Each row comes from the steps of one path. Every step used is in the known rows, and no mark comes twice. Write the path behind each row, first mark first.
Known rows
q s: [-3.79 -2.92 -3.06  5.10  0.26 -1.10 -0.76  2.40 -1.69 -0.27 -2.54 -3.05
 -0.46 -0.39 -1.52 -1.21  1.57]
s q: [ 0.28 -0.25 -3.52  1.18  0.39 -2.01 -1.80  3.44 -1.72  0.37 -2.49 -2.62
  0.46 -0.66  5.15 -1.82  0.75]
h s b: [-0.13 -6.36 -3.62 -0.31  2.32  3.15 -0.85  2.03 -0.89 -1.03 -2.46  1.75
 -2.07 -5.49  3.38  1.05  2.87]
f j q r: [ 0.68  3.24 -2.44 -0.27  0.01 -6.40  0.32  2.01 -0.28  0.58  1.70 -2.17
  0.32  1.71 -0.76 -3.27 -1.39]
s f r h: [ 0.55 -1.13 -3.60  0.21 -2.43 -6.20  0.84  0.91  5.09 -2.04  3.85 -1.99
 -0.29 -0.61 -0.09 -2.16 -0.39]
j q r h s: [-0.59 -2.16 -3.80  3.64 -0.04 -4.24 -0.70  5.75  0.41 -0.56  0.39 -2.33
  0.73 -3.70  0.88  1.80  0.26]
f r q s h: [-2.67 -4.62 -1.48  3.38 -0.22 -4.90 -1.15  5.52  0.07 -0.64 -1.50 -3.18
  1.07 -1.68  0.34  0.17  0.11]
r q s b: [-2.66 -5.55 -4.38  2.76  2.39  1.56 -0.56  2.09 -2.31  0.48 -1.22  0.90
 -2.33 -3.02  2.50  2.43  2.33]
j q r: [ 0.47  1.93 -3.29  0.22  0.45 -5.83 -0.36  2.59 -1.10  0.44  1.42 -2.95
  0.60 -0.15 -2.36 -4.25 -1.43]
b s f: [-3.26 -3.25 -3.34 -1.61  1.14 -1.61  1.34  1.27 -0.47 -1.66 -3.62 -3.33
 -2.96 -2.04 -0.05 -8.50  3.43]
f r h s b: [ 1.17 -6.15 -4.41  0.47  1.08  0.93 -1.05  2.36  1.50 -1.23 -0.11  1.64
 -1.35 -5.37  2.94  2.26  2.03]
h s q: [-0.56 -1.18 -3.76  2.48  0.36 -1.45 -2.91  5.33 -2.45  0.46 -4.24 -3.00
  0.43 -2.82  5.91 -0.24  1.49]
r q: [-3.01 -0.27 -1.89  3.30  1.04 -2.72 -2.07  2.42 -1.24  0.43  3.00 -1.95
 -1.97 -1.33  6.52  2.72  0.44]
r h s: [-1.25 -3.91 -3.03  3.87 -0.02 -1.76 -0.79  4.81  1.09 -1.45 -0.20 -1.63
  0.00 -4.17  2.94  2.85  1.39]
f j q r h: [ 1.13  0.54 -3.58  1.91 -0.59 -7.16  2.01  3.62  2.46 -0.30  4.25 -1.34
  1.25  0.86 -0.09  0.86 -1.55]
j f r: [ 1.07  3.67 -1.93  2.26 -2.75 -4.93 -4.07 -3.13  3.72 -0.98  3.35 -3.39
  0.14  0.76 -1.17 -5.44 -1.69]
b s: [-0.21 -4.45 -3.28  3.49  2.54  0.20 -2.94  3.05 -0.83 -0.83 -2.07 -3.50
 -1.14 -2.64  1.98 -3.61  3.14]
j q: [ 1.48 -2.08 -3.17  2.66  0.00 -3.22 -1.43  0.23 -2.54 -0.12  0.06 -4.11
  0.49 -0.30  2.66 -0.03 -0.85]

Write each row's path
[-0.33 -1.31 -3.13  4.68 -1.60 -3.81 -2.50  2.96  2.78 -1.29  1.36 -2.52
  0.48 -3.25  1.41  1.23  0.10] : j f r h s
[-2.71  1.58 -2.45  0.98 -1.16 -5.64 -2.62  0.50  1.02 -0.05  3.65 -3.03
 -2.66 -0.79  4.70 -1.07 -0.07] : s f r q
[-1.14 -5.38 -1.36  2.81 -0.13 -4.50  0.81  4.68 -1.05 -0.79 -3.66 -3.25
  1.93 -0.12 -0.03  0.08 -0.07] : f j q s h
[-2.92 -3.14 -1.41  4.29 -0.54 -5.38 -1.26  4.58  0.23 -0.44 -1.21 -3.40
  1.39 -1.07 -0.61 -0.64 -0.54] : j f r q s h
[-4.56  0.72 -3.30  7.69 -0.93 -4.41 -3.47  1.67 -1.04  1.11  1.09 -4.16
 -0.74  0.36  0.23  0.58 -0.08] : j f r q s
[ 0.01 -2.77 -3.20  3.69 -1.26 -3.29 -2.44  3.90  2.60 -1.50  1.03 -2.27
  0.15 -3.88  2.36  1.99  0.73] : f r h s
[ 0.68 -0.45 -4.88  2.45  0.57 -5.83  0.53  6.42  1.85  0.02  2.01 -1.78
  1.33 -1.13  0.04 -1.31 -0.01] : b s q r h
[-3.97 -2.85 -3.19 -1.34 -0.60 -3.04  2.86  2.54  0.90 -2.11 -2.34 -2.02
 -2.18 -3.13  0.54 -4.02  2.19] : r h s f
[ 0.87 -4.67 -4.31  1.47  0.73  0.46 -1.14  1.36  1.64 -1.01  0.21  1.38
 -1.02 -4.71  2.03  1.52  1.38] : j f r h s b
[-5.49 -1.91 -3.18  6.90  0.64 -2.38 -1.77  3.58 -2.75  0.95 -0.48 -3.31
 -1.22 -0.60  1.72  2.23  1.24] : r q s
[-4.18 -0.77 -3.39  6.73 -0.60 -3.92 -3.38  2.61 -1.24  0.87  0.73 -3.93
 -1.07 -0.28  1.16  1.33  0.54] : f r q s
[-0.32 -5.53 -4.37  2.10  1.61  0.90  0.23  0.62 -2.33  0.35 -2.45  0.41
 -1.34 -1.24  1.75  1.75  1.75] : f j q s b
[-4.14 -1.53 -3.37 -1.94 -0.54 -4.20  3.13  3.27  1.11 -1.77 -1.90 -1.89
 -1.96 -2.99 -1.08 -5.26  1.82] : q r h s f
[ 0.21 -0.89 -2.80  1.18 -1.22 -5.35  1.47  0.44 -0.84 -0.32 -0.47 -3.12
 -0.47  1.38  4.25  0.91 -0.24] : r h s f j q
[-0.33  3.39 -2.62 -1.66 -0.26 -6.95  1.56  1.59 -0.27  0.35  0.87 -2.30
 -0.36  1.78 -1.49 -5.07 -1.04] : s f j q r
[-1.38 -1.97 -3.30  2.96  0.15 -3.43 -0.42  5.89  1.38 -0.98  0.41 -1.43
  0.27 -3.97  0.60  1.09  0.83] : q r h s
[ 1.08 -4.87 -4.40  0.36  1.59 -0.38  0.62  3.15  0.14 -0.36 -0.38  1.88
 -1.03 -3.85  3.05  3.07  1.52] : f j q r h s b
[-0.90  2.53 -3.76  0.11  0.73 -4.60 -1.41  6.15 -1.06  0.81 -1.61 -2.19
  0.60 -1.94 -0.07 -4.41  0.23] : h s q r
[-2.78  1.57 -1.19 -2.31 -1.08 -4.71  3.58  1.52  2.58 -1.23 -0.60 -0.18
 -2.24  1.41  2.59 -2.59  1.56] : q r h s f j
[-1.25 -6.38 -1.93  3.12  0.16 -4.08  0.29  5.09 -1.63 -0.87 -3.88 -3.79
  2.16 -1.42 -1.15 -0.66 -0.10] : j q s h
